Known rows, with every way that one mark hangs from another:
[lugeg [fesan [riruba [kilener [lepu [pegigor miti]]]]]]: -0.911	0.332	1.070	-1.393	0.887	4.260	-0.204	1.073	-0.632	-3.824	-2.273	1.956	0.585	1.301	-1.222	-0.282	-0.018	2.078	1.478	0.468	1.522	-0.705	-0.550	-1.642
[riruba [fesan lugeg zonu] [kilener [lepu [pegigor midu miti]]]]: -1.694	-0.115	2.152	-0.609	-1.072	-2.811	-1.178	-0.948	1.662	1.983	-1.069	-2.154	-1.437	-1.105	-0.125	1.581	2.487	-5.990	2.871	0.170	5.237	-0.228	1.342	1.130
[zonu [fesan lugeg [riruba [kilener lepu]]]]: -1.337	0.121	0.794	0.154	2.921	1.591	0.962	-0.258	0.707	0.199	2.454	2.224	-1.206	0.033	-1.461	-0.488	-1.645	3.195	-2.441	0.756	0.942	0.377	1.625	0.086
[riruba [fesan lugeg] [kilener lepu]]: -1.525	-0.726	3.417	-0.239	-0.135	0.839	-0.975	0.099	1.576	1.284	-0.773	-3.418	-1.411	-1.523	-1.585	-0.134	1.306	-2.819	0.063	1.220	5.283	0.656	-0.110	1.435
[zonu [fesan lugeg riruba]]: 0.075	-0.114	-0.217	0.785	1.941	2.008	2.642	-0.210	-0.363	-0.549	3.236	2.225	-0.632	0.112	-1.358	-1.101	-5.037	6.079	-2.589	1.099	-2.146	-0.091	1.020	-0.053
[kilener [lepu [pegigor midu]] [riruba fesan]]: 2.242	0.707	-0.441	-0.346	1.793	-1.835	-0.544	0.838	1.182	0.123	1.086	-5.150	1.325	0.504	-1.176	0.615	4.139	-4.725	3.694	-1.563	3.278	0.539	0.127	2.328
[kilener lepu [riruba [fesan lugeg zonu]]]: 1.298	1.897	-0.153	-0.180	-1.250	-1.321	-0.721	-0.610	0.679	2.419	1.159	-2.656	1.139	-0.319	-0.999	0.978	2.589	-3.283	-3.116	-0.648	0.463	0.710	-0.442	0.152
[kilener riruba]: 0.741	0.059	-1.414	0.129	0.036	2.571	0.564	0.647	-1.740	-2.075	0.686	-1.684	1.232	0.465	0.113	-1.088	0.354	0.518	-0.730	-1.025	-0.532	-0.119	-1.878	0.151
[zonu [fesan lugeg]]: 0.251	-1.104	0.736	0.917	1.534	2.774	2.649	-0.049	0.170	-1.707	1.810	0.341	-1.198	-0.520	-1.681	-1.785	-5.025	4.007	-1.153	1.004	-0.061	-0.310	0.644	0.887
[doduf [fesan lugeg [riruba [kilener lepu]] zonu]]: -1.184	1.155	-0.513	-0.305	-1.873	0.445	-0.999	-0.407	0.506	2.892	1.893	6.412	-0.581	-0.568	-0.381	0.220	1.120	4.442	-5.377	0.846	-3.728	2.807	0.771	1.250
[lepu pegigor]: 0.885	-2.110	-0.651	0.311	0.502	0.141	1.422	0.591	-0.735	-0.802	-2.465	-2.338	0.573	0.171	-0.005	-1.389	-1.661	3.070	3.104	0.485	-1.098	-0.527	0.269	0.256
[doduf [fesan lugeg [riruba [kilener [lepu pegigor]]] zonu]]: -0.758	0.827	-0.901	-0.181	-1.357	-1.360	-0.677	-0.237	0.785	3.536	1.012	6.116	-0.452	-0.098	-0.235	0.570	1.610	4.066	-3.632	1.267	-3.498	2.750	1.602	0.699
[zonu [fesan lugeg [riruba [kilener [lepu pegigor]]]]]: -0.805	-0.326	0.299	0.287	3.644	-0.199	1.467	0.008	1.034	1.052	1.630	1.956	-0.935	0.381	-1.375	0.008	-1.244	2.715	-0.884	1.086	1.148	0.185	2.709	-0.399
[midu pegigor]: 0.719	-1.658	-0.015	-0.149	0.178	3.613	0.182	0.051	0.530	1.045	-1.833	-2.697	0.309	0.148	0.207	-2.362	-0.742	4.047	-2.865	0.098	-1.716	-0.047	-0.775	-1.198
[lepu [kilener riruba] pegigor]: 2.556	-1.872	-1.676	2.658	2.449	-5.128	0.112	1.372	0.312	-1.301	-2.693	-1.969	-0.081	0.518	1.716	-0.966	-0.323	-1.409	4.310	-0.286	1.421	-0.164	-0.624	-1.400
[zonu [fesan lugeg [riruba [kilener [lepu [pegigor midu]]]]]]: -1.099	-0.125	0.041	0.078	3.593	-0.301	1.284	0.043	1.385	0.435	2.840	2.485	-0.961	0.229	-0.936	-0.018	-0.438	1.284	0.533	0.379	1.459	-0.140	2.852	1.652
[fesan lugeg zonu]: -0.653	-0.106	-0.884	0.104	-3.614	0.176	1.036	-1.647	-0.485	2.232	-0.129	2.486	0.444	-1.325	0.995	-0.757	-2.392	2.879	-3.927	1.032	-4.885	-1.297	0.265	0.175
[miti [pegigor midu]]: 0.184	-1.771	-0.326	-0.671	-0.055	3.589	0.586	0.415	-2.563	-6.542	1.191	-0.746	0.233	0.871	0.955	-1.361	-0.359	-0.965	3.492	-0.219	1.088	0.500	-0.704	3.921
[kilener lepu [riruba fesan]]: 1.680	0.956	0.641	-0.466	0.725	1.267	-0.761	0.510	0.268	-0.421	0.720	-5.197	1.036	0.048	-1.681	0.070	2.503	-2.519	-0.710	-1.368	2.529	1.372	-1.419	0.619
[lugeg [fesan [riruba [kilener [lepu pegigor]]] zonu]]: -0.649	0.814	0.524	-1.733	-0.901	3.525	-0.659	0.222	-0.501	-0.770	-1.531	2.819	0.810	0.904	-0.398	0.383	-0.147	2.417	-1.350	0.411	-3.787	-0.274	0.136	-1.670

Rows:
1.273	0.481	0.114	0.049	-1.566	1.652	0.339	0.009	-1.743	-0.398	1.446	-3.962	0.494	0.078	-0.353	0.207	-1.161	-1.343	-0.833	-1.116	-1.436	0.498	-2.343	-0.338 -> [kilener [riruba [fesan zonu]]]
1.798	-0.445	0.001	2.490	-0.377	-3.545	-0.231	0.377	0.318	-0.180	-0.267	-1.788	-0.978	-0.828	1.281	-0.382	-2.181	-2.299	0.130	-0.194	0.382	0.167	-2.059	-1.026 -> [lepu [kilener [riruba [fesan lugeg zonu]]]]
1.025	0.800	-0.419	0.408	-2.051	-0.037	0.580	-0.421	-1.087	0.843	1.563	-2.203	0.618	-0.064	-0.303	0.376	-0.736	-1.618	-1.822	-0.009	-1.153	-0.157	-1.411	-0.277 -> [kilener [riruba [fesan lugeg zonu]]]
0.338	1.005	0.057	-1.286	-2.461	5.982	0.632	0.057	-1.853	-2.206	0.050	3.167	1.262	0.657	-0.280	-0.584	-3.824	5.639	-3.004	0.377	-7.054	-0.640	-1.633	-1.222 -> [lugeg [fesan riruba zonu]]
2.040	-0.846	-0.708	2.011	1.430	-6.614	-0.412	0.826	0.161	-2.868	-0.961	-2.793	-1.110	0.105	2.255	0.938	-0.246	-6.347	8.077	-1.687	4.668	-0.878	-1.084	-0.373 -> [lepu [kilener [riruba [fesan zonu]]] [pegigor midu miti]]
-2.684	1.319	-0.791	-0.957	-2.038	-1.038	-0.880	-1.785	0.297	4.775	0.447	5.086	0.354	-0.749	1.266	1.031	1.584	1.616	-5.558	0.730	-3.596	-0.320	1.785	-0.693 -> [fesan lugeg [riruba [kilener lepu]] zonu]
-1.306	0.584	0.903	-1.505	-1.887	6.132	-0.184	0.273	-1.699	-2.098	-0.456	3.302	0.399	0.718	-0.101	-0.379	-2.286	3.731	-2.326	0.343	-4.808	-0.579	-1.218	-1.329 -> [lugeg [fesan [riruba kilener] zonu]]
-2.516	1.065	-1.258	-0.663	-1.223	-3.465	-0.803	-1.980	0.051	3.995	-1.033	4.892	0.425	-0.056	1.361	1.689	2.093	0.218	-2.826	0.803	-0.965	-0.911	2.372	-2.095 -> [fesan lugeg [riruba [kilener [lepu [pegigor miti]]]] zonu]
-1.074	-0.090	1.241	-1.212	-0.277	7.090	0.245	1.325	-1.507	-3.750	-0.657	2.257	0.342	0.863	-0.867	-1.353	-2.199	4.215	-0.664	0.868	-2.040	-0.518	-1.711	-0.649 -> [lugeg [fesan [riruba kilener]]]
-2.252	0.998	-1.108	-0.676	-1.281	-2.938	-0.821	-1.719	0.665	5.407	-0.417	4.809	0.672	-0.205	1.258	1.280	2.173	1.034	-3.907	1.102	-3.338	-0.466	2.604	-1.208 -> [fesan lugeg [riruba [kilener [lepu pegigor]]] zonu]
-2.325	1.044	-1.540	-0.904	-1.263	-3.034	-0.932	-1.524	1.019	4.942	0.974	5.204	0.564	-0.307	1.701	1.472	2.872	-0.094	-2.638	0.468	-3.184	-0.845	2.819	0.619 -> [fesan lugeg [riruba [kilener [lepu [pegigor midu]]]] zonu]
-1.084	0.973	0.591	-1.886	-0.815	3.169	-0.764	0.023	-0.998	-2.052	-2.149	3.020	0.569	1.165	-0.262	0.694	-0.349	1.536	-0.107	0.143	-1.301	-0.619	-0.073	-2.491 -> [lugeg [fesan [riruba [kilener [lepu [pegigor miti]]]] zonu]]
1.767	-0.821	-1.251	2.443	1.084	-7.932	-0.014	0.256	0.536	-1.750	-0.791	-1.305	-0.890	0.017	2.305	0.978	-0.066	-6.457	7.276	-0.735	4.868	-1.413	-0.323	-0.289 -> [lepu [kilener [riruba [fesan lugeg zonu]]] [pegigor midu miti]]
1.356	-2.591	-0.250	2.302	1.999	-4.725	0.379	0.857	0.004	-3.525	-4.759	-1.697	-1.402	-0.269	1.679	-1.149	-2.661	-0.130	6.433	-0.051	4.247	-0.707	-0.741	-2.280 -> [lepu kilener [pegigor miti]]
-1.526	-1.089	3.473	-0.700	-2.081	2.956	-0.788	-0.097	-0.817	0.037	-0.490	-4.362	-2.112	-1.219	-0.262	0.279	-1.816	-1.694	0.621	-0.271	0.886	0.687	-1.583	0.383 -> [riruba [fesan zonu] kilener]
2.286	-1.691	-2.041	2.075	2.774	-5.150	-0.136	1.686	0.937	-1.985	-0.771	-1.218	-0.222	0.158	2.550	-0.754	0.900	-3.408	6.401	-1.220	1.788	-0.751	-0.454	1.473 -> [lepu [kilener riruba] [pegigor midu]]
1.774	0.736	-0.390	-0.506	1.789	-2.369	-0.579	0.658	0.511	-1.647	0.420	-4.917	1.007	0.695	-0.956	1.190	4.098	-5.844	4.969	-1.857	6.128	0.095	-0.103	1.234 -> [kilener [lepu [pegigor midu miti]] [riruba fesan]]
-2.069	-0.744	2.851	-0.066	-2.727	0.928	-0.104	-0.569	-0.007	1.825	-0.293	-2.109	-1.825	-1.444	-0.296	0.370	-1.511	-2.023	-0.606	1.185	1.027	-0.033	-0.642	0.304 -> [riruba [fesan lugeg zonu] kilener]
1.773	1.642	0.334	-0.689	-0.719	0.575	-1.118	-0.250	-0.035	0.980	0.862	-4.442	0.942	-0.058	-1.168	0.986	2.215	-2.930	-2.068	-1.661	0.288	1.352	-1.151	0.158 -> [kilener lepu [riruba [fesan zonu]]]
1.646	0.642	-2.234	-0.512	2.094	-1.547	-0.499	0.821	0.890	-0.127	0.395	-2.022	2.062	0.700	0.150	0.033	5.244	-3.354	2.398	-1.966	1.894	-0.153	0.969	2.356 -> [kilener [lepu [pegigor midu]] riruba]
